Each row was made from one small tree. The marks that hang from a mark follow it in brackets, in the order of their numbers. Every link used is in the known rows. Write each row's tree.
Known rows:
Z602[Z636[Z364[Z444]] Z843[Z81]]: [ 1.37 -2.04 -0.12 -3.95 -3.94 -0.82 -2.18 -0.77 -0.66  3.32  1.31 -1.12
  0.34 -4.56 -1.45  4.03  2.87  2.22  3.35 -0.23 -1.29  1.67 -3.76]
Z636[Z364[Z444[Z802[Z843]] Z615]]: [-1.97  0.37  0.97  0.77  2.70  1.06  1.07  1.99 -0.41 -0.40 -1.29 -0.28
  1.13  2.67 -0.63 -2.55 -0.85 -0.18  2.07  2.84  1.06 -0.83  1.05]
Z602[Z81 Z636[Z364]]: [ 0.60 -1.83 -0.83 -3.45 -3.81 -0.47 -1.11  0.81 -1.12  3.23  1.01 -1.16
  0.55 -3.93 -2.40  4.44  2.58  2.71  3.35 -0.25 -0.81  0.57 -3.52]
Z444[Z364 Z802[Z843[Z602[Z636]]]]: [-0.39 -1.07 -0.54  1.08 -1.55 -0.63  1.06 -2.67 -1.05 -0.26  0.47 -2.08
 -2.39 -0.90 -2.26 -0.72 -0.49  0.22  0.34 -1.22 -0.29  0.08  0.81]
Z602[Z81 Z636[Z364[Z444 Z615]] Z843]: [ 0.54 -0.10 -0.46 -3.21 -3.63 -0.81 -1.62  0.27  0.33  2.66  1.29 -1.67
  0.23 -3.85 -2.93  4.82  3.02  2.72  3.94 -0.44 -1.42  1.75 -3.97]
Z615[Z364[Z444 Z636 Z802[Z843]]]: [-0.21  2.16  0.02  2.74  4.10  2.57  1.77  1.60  1.03 -1.71 -1.02  1.09
  0.97  5.30  3.31 -2.39 -1.59 -1.75 -2.24  1.13  1.43 -0.47  2.39]
Z843[Z602[Z81 Z636]]: [ 3.14 -3.60 -1.16 -3.68 -4.14 -1.19 -1.89 -1.07 -1.17  3.18  2.17 -0.49
  0.50 -6.28 -1.71  5.79  2.29  2.11  0.92 -2.12 -2.55  1.28 -4.67]
Z802[Z247 Z843[Z81 Z602[Z636[Z364[Z444]]]]]: [ 0.32 -1.50  0.88 -4.71 -3.69 -2.84 -1.92 -1.69 -0.52  1.61  0.89 -1.02
  0.78 -3.86 -0.26  0.58  3.03 -0.70 -1.90 -2.06 -1.75 -0.93 -3.14]
Z615[Z364[Z636]]: [ 1.41  1.79 -1.37  1.72  2.86  2.93  0.90  1.44 -0.18  0.02 -0.47  2.08
  0.66  3.04  1.94  1.07 -1.96 -0.19 -1.18  0.84  0.34 -0.75  0.95]
Z615[Z364[Z444 Z636]]: [ 1.29  2.29 -0.88  2.33  3.44  2.81  1.39  1.80  0.31 -0.51 -1.06  1.34
  0.53  3.89  2.87 -0.50 -2.21 -1.19 -1.51  1.51  0.87 -0.77  1.55]
Z802[Z247 Z843[Z81 Z602[Z636]]]: [ 1.22 -2.12  0.30 -4.76 -4.14 -2.84 -2.17 -2.40 -0.49  1.50  1.64 -0.44
  0.41 -4.64 -0.63  1.69  2.97 -0.31 -2.59 -2.68 -2.18 -0.66 -3.41]
Z364[Z444[Z802[Z843[Z81]]] Z615 Z636]: [-0.91  3.32  0.19  3.53  2.85  0.48  1.55  1.18  2.08 -2.33 -1.08  1.01
 -1.17  3.96  2.55 -2.98 -1.85 -1.98 -0.57  1.08  1.64 -0.39  2.71]
Z636[Z364[Z444 Z615 Z802[Z843[Z81 Z602]]]]: [-2.05 -0.78  1.96 -0.06  2.48  0.45  0.25  1.46  0.12 -0.24 -0.93  0.29
  2.44  1.88  0.47 -2.56  0.08 -0.27  1.26  1.69  0.56  0.18  0.61]
Z802[Z843[Z602]]: [ 1.65 -2.71 -0.06 -2.72 -0.87 -0.29 -0.31 -1.45 -0.43  1.56  1.71 -0.16
  1.01 -1.96 -0.91  1.66  1.34  0.07 -0.74 -0.88 -2.04 -0.09 -2.98]
Z364[Z444[Z802[Z247 Z843]] Z615 Z636]: [-1.53  4.29  0.25  3.49  3.24  0.16  1.27  1.97  1.99 -3.30 -1.66  0.71
 -1.20  4.58  2.17 -3.55 -2.17 -2.31 -1.74  1.09  2.13 -1.43  3.37]
Z444[Z364 Z802[Z843]]: [-0.68 -0.70 -0.41  2.00  0.19  0.30  1.97 -2.13 -0.62 -1.00 -0.13 -1.94
 -2.49  1.05 -2.23 -2.28 -1.74  0.02 -0.34 -0.34  0.55 -0.11  1.99]
Z364[Z444 Z615 Z802[Z843[Z81 Z602[Z636]]]]: [-0.61 -1.25  1.53  1.08  1.47 -0.42  0.04 -0.24  1.62 -2.02  0.49  1.08
  1.25  1.10  1.19 -2.25  0.40 -1.18 -0.73  0.90  0.40  1.16  1.23]
Z444[Z364[Z615 Z636] Z802[Z247]]: [-1.73  3.35 -0.59  4.37  1.86  0.06  1.14  0.13  0.27 -3.09 -1.95  0.02
 -2.96  2.86 -0.67 -2.69 -3.84 -0.38 -1.64 -0.49  2.03 -1.09  4.74]
Z615[Z364[Z444 Z636 Z802[Z247 Z843[Z81]]]]: [-0.35  2.36  0.32  1.94  3.24  1.56  1.12  1.17  1.05 -1.84 -1.30  1.01
  0.80  4.43  3.54 -2.87 -1.28 -2.05 -3.63  0.20  1.34 -0.73  2.36]
Z843[Z81 Z602[Z636[Z364[Z444[Z802]]]]]: [ 2.07 -4.00 -0.02 -3.61 -4.25 -1.70 -1.95 -1.81 -1.76  3.53  1.34 -0.44
  0.61 -6.13 -0.08  3.19  2.45  1.27  1.68 -1.65 -2.10  1.40 -3.85]
Z444[Z364[Z615] Z802[Z247 Z843[Z81 Z602]]]: [-1.35  0.67  0.28  1.73 -0.58 -1.54  0.62 -2.86 -0.14 -1.88 -0.35 -0.93
 -2.27 -0.17 -1.82 -2.72 -1.29 -0.72 -1.85 -1.73 -0.19 -0.42  2.19]

Write each row's tree:
[ 0.66 -2.02  0.58 -3.10 -2.60 -1.41 -0.98 -1.88 -0.16  2.09  1.68  0.00
  1.13 -2.91 -0.15  1.42  2.81 -0.19  1.04 -0.77 -2.08  0.30 -3.12]	Z802[Z843[Z81 Z602[Z636[Z364[Z444 Z615]]]]]
[ 0.22  1.55  0.17  0.51  0.42 -0.84  0.58  0.42  0.87 -0.67 -1.09 -1.08
 -1.34  0.95  2.58 -2.21 -0.70 -1.86 -2.63 -1.14  0.96 -0.70  0.52]	Z364[Z444[Z802[Z247 Z843[Z81 Z602]]] Z636]
[ 0.13  1.80 -0.59  2.09  3.57  2.39  0.57  2.01  0.11 -1.66 -1.15  2.01
  0.93  3.80  2.32 -0.67 -2.13 -0.48 -3.14  0.22  1.33 -0.77  2.35]	Z615[Z364[Z636 Z802[Z247]]]
[-0.90 -0.65  0.06 -1.07 -1.61 -0.29 -0.56  0.64 -0.78  0.85  0.38 -0.05
  0.37 -0.92 -0.83  0.82  1.61  0.70  3.23  1.76  0.38 -0.31 -0.61]	Z602[Z636[Z364[Z444[Z802[Z843[Z81]]] Z615]]]
[-1.02  1.29  0.77  1.86  2.38  0.13 -0.10  0.54  2.09 -1.76  0.07  2.90
  0.95  2.43  2.46 -0.72 -0.42 -0.68 -1.10 -1.05  0.41  0.71  1.48]	Z364[Z615 Z636 Z802[Z843[Z81 Z602]]]
[ 0.92 -2.29 -0.33 -1.74 -1.78 -0.66 -1.42  0.14 -1.63  1.69  0.84 -0.07
  0.80 -3.31 -0.96  2.87  1.25  1.13  2.20  0.10 -1.16  0.22 -2.23]	Z843[Z602[Z636[Z364[Z444[Z802] Z615]]]]
[-2.09  1.63  0.01  2.89  0.98 -0.48  1.41 -1.49  0.07 -3.05 -0.88 -0.95
 -2.44  2.18 -2.33 -3.60 -2.34 -0.71 -1.70 -0.15  1.03 -1.16  3.68]	Z444[Z364[Z615] Z802[Z247 Z843]]
[-0.10 -1.05 -0.47 -2.86 -3.63 -1.14 -0.78  0.98 -0.97  2.15  0.23 -2.22
 -0.17 -3.34 -1.99  2.44  2.25  1.76  2.21 -0.19 -0.01  0.15 -2.52]	Z602[Z81 Z636[Z364[Z444[Z802[Z247]]]]]
[-0.90 -0.19 -0.17  2.05 -1.27 -0.93  0.92 -3.14 -0.25 -0.95  0.56 -0.68
 -2.25 -0.59 -1.88 -1.21 -0.56 -0.08  0.75 -1.06 -0.50  0.47  1.58]	Z444[Z364[Z615] Z802[Z843[Z81 Z602[Z636]]]]
[ 0.89  0.34 -0.43  1.07  2.06  1.51  1.22  0.11 -0.63 -0.90 -0.41 -0.22
  0.31  2.03  0.92 -1.59 -1.09 -1.34 -2.48  0.92 -0.02 -0.87  0.71]	Z615[Z364[Z444[Z802[Z247 Z843[Z602]]]]]
[-0.92  1.65  0.06  3.55  4.36  1.67  0.31  2.69  1.72 -2.78 -0.88  3.40
  0.71  4.05  1.92 -0.68 -2.62  0.15 -0.78  0.80  2.06  0.38  3.39]	Z364[Z615 Z636 Z802]
[ 1.88 -2.82 -0.47 -3.73 -3.60 -1.17 -1.65 -0.19 -1.35  3.46  1.28 -1.15
  1.07 -5.32 -1.33  4.53  2.47  1.80  1.98 -1.38 -2.12  0.92 -4.43]	Z843[Z602[Z81 Z636[Z364[Z444]]]]
[ 0.63  2.28 -0.65  2.35  2.56  2.09  1.81  0.60  0.39 -0.72 -0.87  0.57
 -0.30  3.68  2.90 -1.75 -1.46 -1.64 -1.70  0.70  0.75 -0.58  1.51]	Z615[Z364[Z444[Z802[Z843[Z81]]] Z636]]
[ 0.79 -1.01  0.01 -2.91 -3.12 -0.67 -2.13 -0.47 -0.16  2.41  1.24 -0.21
  0.49 -3.61 -1.50  3.68  2.47  2.00  3.71  0.35 -1.17  1.56 -2.85]	Z602[Z636[Z364[Z444 Z615]] Z843[Z81]]
[-1.56  0.06  0.79  1.03  2.93  1.31  0.85  2.36 -0.69 -0.35 -1.46 -0.05
  1.09  2.33 -0.59 -2.12 -1.44  0.18  2.10  3.00  1.26 -0.64  1.30]	Z636[Z364[Z444[Z802] Z615]]
[ 1.51 -2.44 -0.45 -4.38 -4.36 -0.71 -2.53 -1.02 -1.04  3.67  1.72 -0.59
  0.43 -5.15 -2.08  5.13  3.06  2.89  3.59 -0.67 -1.67  1.70 -4.18]	Z602[Z636[Z364] Z843[Z81]]
[-0.56  0.57  0.63  1.75  1.88 -0.24  0.96  0.15  1.02 -2.57 -0.57  0.09
 -0.62  1.91  0.05 -3.50 -1.32 -1.59 -1.74  1.54  1.00 -0.51  2.04]	Z364[Z444[Z802[Z247 Z843[Z81]]] Z615]
[-1.49  2.46  0.18  3.93  3.03  0.73  0.58  0.84  1.13 -2.89 -1.76  1.47
 -0.93  3.49  0.30 -2.01 -3.64 -0.13 -1.70 -0.10  2.03 -0.28  4.77]	Z444[Z364[Z615 Z636 Z802[Z247]]]
